What can hang from each mark:
z_953: z_10 z_274
z_936: z_148
z_640: z_148 z_274
z_830: z_274
z_720: z_274
z_10: z_953
z_274: z_640 z_720 z_953
z_599: z_640
z_148: z_936

Each row was made from one small tree. The marks that hang from a mark follow it in brackets, in the order of their numbers. Every link used is in the known rows. Write each row's tree.
In the rows, zero is written as 128.
Known rows:
z_720{z_274{z_640{z_148} z_953{z_10}}}: [168 133 121  76 125 117 143 148 130  83 161 105 132 101 121  91  86 100
  98 119 141 116 118  94]
z_936{z_148}: [154 165 149 162 118 166  57  71 138 169 124 116 151 108 147 128 230 138
 130 160 112 133 167 161]
z_640{z_274{z_720 z_953}}: [135 132 102 157 154  96 149 149 136 142 123 107 124 139  80 148  80 147
 147 129 121 115 137 148]
z_599{z_640{z_274}}: [ 95 100 149 198 102 166  72 121 135 167  90 139 136  73 134 110 181 166
 116 176  63 122 175 143]
z_830{z_274}: [127 144 156 153 138 129 101  86 108 145 115 101 154 115 155 113 176 181
 159 123 103 121 144 147]
z_10{z_953{z_274{z_640 z_720}}}: [ 79 160 106 101 127  92 156 124 128 173 127 162 107 176 167 202 114 116
  89  88 185 149  98 132]
z_10{z_953{z_274}}: [104 187 166 182 119 122  98  81 111 175 137 123  97 177 129 180 163 150
  87 114 179 128 141 121]
z_953{z_10 z_274{z_640}}: [123 170 148 102  94 120 110 110 125 143 138 159  95 168 136 149 135 131
  94 113 160 162 118 149]
z_953{z_10 z_274{z_720}}: [110 178 133 127 123 128 134 100 114 160 124 140  73 178 116 170 113 123
 126  87 177 163 118 144]
z_274{z_640{z_148} z_720 z_953{z_10}}: [144 101 109  48 135 125 181 158 118  91 139 126 120 145 112 146  82  74
 153  95 158 153  87 119]
z_640{z_274{z_953{z_10}}}: [167 137 156 196 130 104 101 131 121 117 149 100  78 133  31 125 100 145
 117 132 127 127 147 134]
z_274{z_720 z_953}: [137 157 101 110 141 126 160 131 128 141 127 106 128 170 113 161 114 132
 177 120 128 133 124 159]
z_599{z_640{z_274{z_720 z_953{z_10}}}}: [111 111 105 161 134 125 137 176 128 136 111 131  66 110  60 128  86 112
 132 112  83 147 123 125]
z_640{z_274}: [136 120 154 203 115 137  76 101 128 159 117 122 140 101 117 122 151 173
 109 174 114 108 179 152]
z_720{z_274{z_640{z_148} z_953}}: [160 135 106  76 128 117 137 144 142  91 145  95 195 102 164  96 105 130
 117 139 120 101 131  94]
z_599{z_640{z_148 z_274}}: [ 99  58 157 182 107 184  75 122 120 131  88 135 155  50 160  91 188 150
 118 177  77 111 176 102]
z_830{z_274{z_720 z_953}}: [132 155 102 103 177  92 173 137 109 123 119  92 132 146 124 140 109 153
 195  82 108 135 103 145]
z_640{z_148{z_936} z_274}: [159  85 160 201 116 159  84  97 153 125 137 140 171  85 128  61 169 147
 114 199 113  79 166 131]
z_10{z_953{z_274{z_640}}}: [103 165 147 130 113 103 120 111 122 158 134 157 114 168 166 186 156 140
  70 118 172 134 117 125]
z_720{z_274{z_640}}: [134 148 109 103 108 128 111 105 157 158 123 126 176 103 190  98 142 152
  98 161 109 112 150 144]
z_599{z_640{z_148}}: [ 99  92 166 133  90 211  90 103 118 137  92 129 163  83 194 107 217 133
 159 163  89 134 166 108]
z_599{z_640{z_148{z_936} z_274{z_720}}}: [ 98  61 108 171 126 176 128 132 161 134 102 165 160  59 162  74 162 122
 125 173  70 100 144 121]

Write each row's tree:
[107 131  96  58 121 136 162 117 160 125 133 180 176 153 203 128 138 113
 126 130 153 126  96 133] : z_953{z_274{z_640{z_148{z_936}} z_720}}
[146  96 132 150 154 117 139 142 110  96 135 110  88 111  56 125  60  95
 134 106 149 125 126 106] : z_640{z_148 z_274{z_720 z_953{z_10}}}
[ 83 129 119  80 131 118 167 115 112 143 125 152 129 155 185 187 116  90
  98  87 201 138  96  94] : z_10{z_953{z_274{z_640{z_148} z_720}}}
[128 103 116 141 155 117 150 137 115 100 127  93 140 108 100 133  81 119
 156 129 129 105 137 114] : z_640{z_148 z_274{z_720 z_953}}
[155 150 138  95 110 118 133 151 125 113 158 121 100 168  88 142 113 109
 132 124 130 153 114 149] : z_274{z_640 z_953{z_10}}
[ 83 179 123 152 140 103 140  98 118 185 121 133  87 177 146 196 123 132
 101  95 189 140 125 130] : z_10{z_953{z_274{z_720}}}
[172 112 142 187 141 130 105 129 147  89 157 111 161 109  93  71 132 147
 126 173 111  81 152 122] : z_640{z_148{z_936} z_274{z_953}}
[145 113  86  53 132 126 186 162 155 101 148 148 177 146 149 111 117  99
 164 141 118 112  95 139] : z_274{z_640{z_148{z_936}} z_720 z_953}
[146 154 120 118 164  86 167 134 100 110 137  96  88 157  84 126  82 126
 173  55 121 146  92 134] : z_830{z_274{z_720 z_953{z_10}}}
[144 148 116  85 144  83 143 147 121  99 133 104 163 139 150 125 129 160
 162 105  89 126 108 144] : z_830{z_274{z_640 z_953}}
[171 122 142  95 107 134 136 152 149  77 173 138 136 149 105  76 130  90
 130 143 128 125 100 126] : z_274{z_640{z_148{z_936}} z_953{z_10}}
[119  81 147 166 127 156 105 148 126  97 103 107 139  80 113 106 152 146
 141 151  78 113 157  89] : z_599{z_640{z_148 z_274{z_953}}}
[140 142  99  65 130 112 174 166 131 126 134 136  96 171  92 163  79  96
 145  99 146 158  94 153] : z_274{z_640 z_720 z_953{z_10}}
[108 121 124  53 121 130 155 118 118 117 128 162 109 153 165 161 104  88
 117  83 188 159  91 111] : z_953{z_10 z_274{z_640{z_148} z_720}}
[121  79 156 174 121 156  97 153 113  88 119 117  95  84  75  91 130 112
 124 129  95 131 141  77] : z_599{z_640{z_148 z_274{z_953{z_10}}}}
[138  89 130 181 131 156 107 158 155  95 122 130 157  85 117  56 161 142
 130 175  62  93 148 103] : z_599{z_640{z_148{z_936} z_274{z_953}}}
[103 159 110  68 115 111 145 127 128 152 123 166  92 170 144 172  96 111
 109  91 170 168  96 152] : z_953{z_10 z_274{z_640 z_720}}
